Each row was made from one small tree. The marks that hang from a mark follow it in brackets, in the order of their numbers. Every link used is in the known rows. Write each row's tree.
Known rows:
q340(q219): [  3.0  -1.5  -3.7  -4.0  -7.0  -5.8 -19.2  22.4  11.9   1.8  -3.5  -3.8
  -0.6  -5.9  -7.1  -6.6 -28.2  -2.3  -0.4]
q162(q260(q548)): [  6.3  10.5  -0.3   1.2  22.6   5.9 -14.7 -10.4   1.4  11.9  33.1   8.8
 -14.3 -10.1  -2.4   8.4 -38.7   1.0  -4.5]
q815(q162(q260(q548))): [  5.3  -5.0  25.5  10.3  19.2   6.0 -19.1 -12.3   0.7   7.8  25.5  10.5
  -5.9  -9.0  -3.0  27.2 -23.6   4.5 -13.0]
q260(q548(q546 q815)): [  9.7   9.8  20.8  11.7   5.3  44.5 -50.4  -8.1  16.6  -3.7 -12.0  -6.1
 -15.0  20.6  14.3   8.9 -33.5  23.7   7.2]
q219(q162(q260) q340 q815): [  2.3  -7.5 -17.3  20.7  20.7 -15.5   3.0  27.9 -17.9  -0.3   6.3   4.4
  11.1 -18.4  -8.3  30.7 -76.6 -15.8 -38.8]
q219(q162 q546(q260) q815): [ -3.4  -9.9  -7.8  18.0   0.8 -14.6  15.0   7.8 -16.8  -0.8   6.2  -4.4
   3.8 -28.3  12.2  44.6 -31.4 -15.6 -17.4]
q260(q548): [  1.7   7.8   6.9   2.1   6.2  13.2 -34.0  -7.0   4.3   2.4  -1.8   7.3
 -12.2   6.4  -0.2   8.2 -26.1   5.9   4.9]
q219(q340 q815): [ -4.6  -6.8  -9.7  14.3   4.5 -10.3  12.9  29.2 -12.1 -10.4 -19.1  -1.2
  10.2  -4.3 -12.9   9.2 -46.1 -14.8 -22.0]
q162(q260): [  5.2   5.0  -5.5  -0.1  17.9  -3.2   8.9  -5.5  -1.6  10.1  34.3   3.5
  -5.7 -14.9  -2.1   2.7 -20.7  -3.3  -8.2]
q815(q162(q260(q548(q546)))): [  6.6  -2.8  24.9  12.1  20.0  13.3 -24.1 -11.8   5.5   6.1  21.3   7.4
  -7.1  -4.3   1.4  29.0 -33.4   5.0  -8.1]
q548(q260 q546 q815(q162)): [ 12.1  -5.4  44.6  20.7  -9.4  63.0 -25.0  -5.0  28.4 -13.6 -27.8 -14.4
  -7.8  31.3  31.1  18.9 -35.3  17.7   4.3]
q219(q162 q340): [  2.3  -7.0 -10.5  11.0   1.2  -0.2 -16.9  18.2 -10.7  -0.9 -15.9   7.5
  10.1   4.2  -7.7  -1.2 -41.9   2.9 -18.8]
q548(q546 q815): [ 11.3   3.3  19.9  13.5  -1.7  44.3 -23.4  -2.0  17.5  -8.8 -15.0 -19.5
  -4.3  20.6  20.4   1.1 -10.7  24.8   2.7]
q546(q260): [ -8.4   2.4   7.4  -4.5  -9.3  16.3   6.8  -1.9   5.4   0.6 -10.2   1.3
 -15.6  11.9   6.0   4.1 -35.0  -1.6  12.1]
q815(q162(q260)): [  4.6  -8.8  22.4   9.4  15.6  -0.5  -2.2  -9.1  -1.5   6.8  26.3   6.6
   0.0 -12.1  -2.8  23.1 -11.1   1.3 -15.2]
q546(q260(q548(q815(q162)))): [ -3.3   1.8  31.4   4.5  -6.1  36.5 -24.5 -10.1  10.3   0.8 -11.1   2.7
 -23.2  19.0   9.3  15.3 -44.3  15.1   6.6]
q546(q260(q548)): [ -7.4   7.9  12.0  -3.0  -4.5  25.3 -16.9  -7.1   8.5   2.3 -11.4   6.6
 -24.0  16.3   5.9  10.1 -53.3   2.4  15.6]
q546(q260(q548(q815))): [ -3.9   6.2  22.6   1.6  -7.2  35.9 -21.1  -8.2  10.8   0.6 -11.8   1.4
 -24.7  19.4   9.5   7.8 -45.3  14.0   9.6]
q260(q548(q546)): [  4.4  12.1   5.8   5.4   8.4  29.1 -44.0  -6.6  14.1  -1.8 -11.3   1.6
 -14.4  15.7   8.5  12.0 -45.3   7.6  14.4]

Write each row's tree:
[  5.4   5.0  25.0  10.5  -8.0  55.6 -18.7  -3.6  21.5  -8.3 -22.2 -18.5
 -15.3  29.0  24.9   3.5 -35.5  23.4  11.5]  q548(q546(q260) q815)
[  0.2  -7.6 -11.1  13.5  -8.2   0.9   1.2  10.0 -16.9   2.2  -9.6   5.1
   3.0  -7.7  -2.4  -6.7 -37.4   1.3 -10.0]  q219(q162 q340 q546(q260))
[ 14.3  -2.8  35.4  20.1   9.3  44.0 -24.9  -8.4  16.7  -4.0   3.5 -14.8
  -4.3  12.1  18.7  17.0 -18.7  25.7  -7.6]  q548(q546 q815(q162(q260)))
[  4.2  -3.0  -4.5   2.8  -9.0  -2.3 -29.6  16.0   6.2   7.0   1.2  -1.2
  -6.0 -15.0   0.7   6.2 -45.0   0.2  -0.4]  q340(q219(q162 q546(q260(q548))))
[  7.4  -6.9 -15.0  10.8   6.5 -25.2  -7.3  26.4  -3.3   5.9  22.0  -6.3
   6.8 -39.2  -2.7  23.8 -42.9 -13.9 -22.5]  q340(q219(q162(q260) q546 q815))
[ 11.6   3.7  26.4  14.0 -11.4  61.8 -18.7  -1.1  28.7 -13.3 -29.5 -17.4
 -10.8  32.3  31.8   4.3 -37.2  15.1  11.3]  q548(q260 q546 q815)
[ -1.5 -11.2 -13.8  20.6   7.7 -13.2  -3.5  31.9 -17.0  -7.4 -17.6   1.9
  15.3  -8.4  -6.7  28.7 -62.0 -13.1 -33.4]  q219(q162 q340 q815)
[ 12.2  12.3   9.2   8.0  21.5  27.7 -26.2 -11.2   9.9   7.1  25.7  -0.5
 -16.4  -0.2   7.7   9.1 -44.0  13.0  -3.2]  q162(q260(q548(q546 q815)))
[  2.8  -6.3  -9.9   6.3  -3.9 -21.4  -0.2  27.5   0.7  -0.9   4.5 -10.1
   6.0 -29.3  -5.8   8.7 -21.6 -13.5 -10.3]  q340(q219(q546 q815))
[ 10.0   4.1  33.4  16.1   6.3  45.2 -54.5 -11.0  16.5  -4.0 -10.9  -3.6
 -13.3  19.6  13.8  19.4 -32.0  25.0   2.3]  q260(q548(q546 q815(q162)))
[  9.6   2.7  -6.9   3.1   7.4   3.0 -42.6  19.4  14.2   7.7   9.4  -0.3
  -5.3  -9.0   0.1  13.3 -67.8   0.0  -5.7]  q340(q219(q162(q260(q548(q546)))))
[  1.6  -2.7  -4.4  -2.5 -13.2  -4.7  -6.3  17.3   7.7   3.9   0.7  -5.4
  -5.6 -14.7  -3.8 -10.3 -25.1  -3.0   6.2]  q340(q219(q546(q260)))
[  5.9  -3.5  43.4  17.6  -6.1  56.3 -24.8  -7.7  21.6  -8.5 -20.7 -15.5
 -12.3  27.6  23.9  18.8 -33.4  26.2   4.5]  q548(q546(q260) q815(q162))
[ 11.2  -9.4  36.8  15.4   5.9  21.3 -10.7  -8.5   3.2   1.2  17.2  -6.1
  -0.9  -1.7   5.7  11.3   8.3  24.1 -22.5]  q548(q815(q162(q260)))
[ -6.4  -5.6  -4.1  11.5  -2.6 -11.4  31.2   5.2 -12.3  -3.7   4.5  -7.3
  -1.5 -24.7   6.1  24.7 -15.4 -17.2  -6.0]  q219(q546(q260) q815)
[  3.1 -13.1   6.8  21.1  14.7 -23.1  25.2   0.6 -17.3   0.5  30.0  -3.9
   9.2 -41.9   0.0  38.2   1.6 -15.2 -25.1]  q219(q546 q815(q162(q260)))
[  4.9 -10.9   1.1  11.0   3.3 -21.6  -1.6  23.0  -0.1   2.4  17.4  -6.8
   5.8 -35.4  -7.2  20.1 -27.0 -12.7 -17.9]  q340(q219(q546 q815(q162(q260))))
[  4.9  -9.2 -12.7  10.8  -1.8 -23.6 -11.8  29.0  -2.6   1.1   5.7  -7.9
   9.5 -31.6  -1.8  22.6 -32.9 -12.2 -18.3]  q340(q219(q162 q546 q815))
[  3.5 -12.5   2.8  10.6  -2.8 -20.8  -4.7  24.7   0.5  -1.0   5.6  -7.6
   7.6 -29.8  -6.3  19.4 -20.0 -11.9 -15.2]  q340(q219(q546 q815(q162)))
[  7.5  -0.5  34.0  12.8   4.6  29.4 -45.1 -10.8   7.1  -0.2  -1.3   2.0
 -10.4  10.1   4.6  15.5 -13.2  24.4  -7.9]  q260(q548(q815(q162)))
[ -1.1 -13.0   5.9  20.5  15.6 -10.9  11.3  23.2 -13.1  -5.4  -0.9   3.8
  10.2 -12.9 -14.8  25.6 -53.7 -13.9 -32.7]  q219(q340 q815(q162(q260)))
[  7.6  -6.4 -10.3   4.3  -7.0 -14.5 -21.1  19.3   1.7   5.6   6.7  -4.6
   5.8 -22.9  -2.3   1.5 -18.4  -0.9  -8.2]  q340(q219(q162 q546))
[  5.9  -9.8 -16.7  16.5  -2.1 -10.3  -3.5  11.9 -21.0   1.6  -2.7   4.5
  13.8 -16.4  -6.7  -9.7 -12.2   2.5 -18.4]  q219(q162 q340 q546)
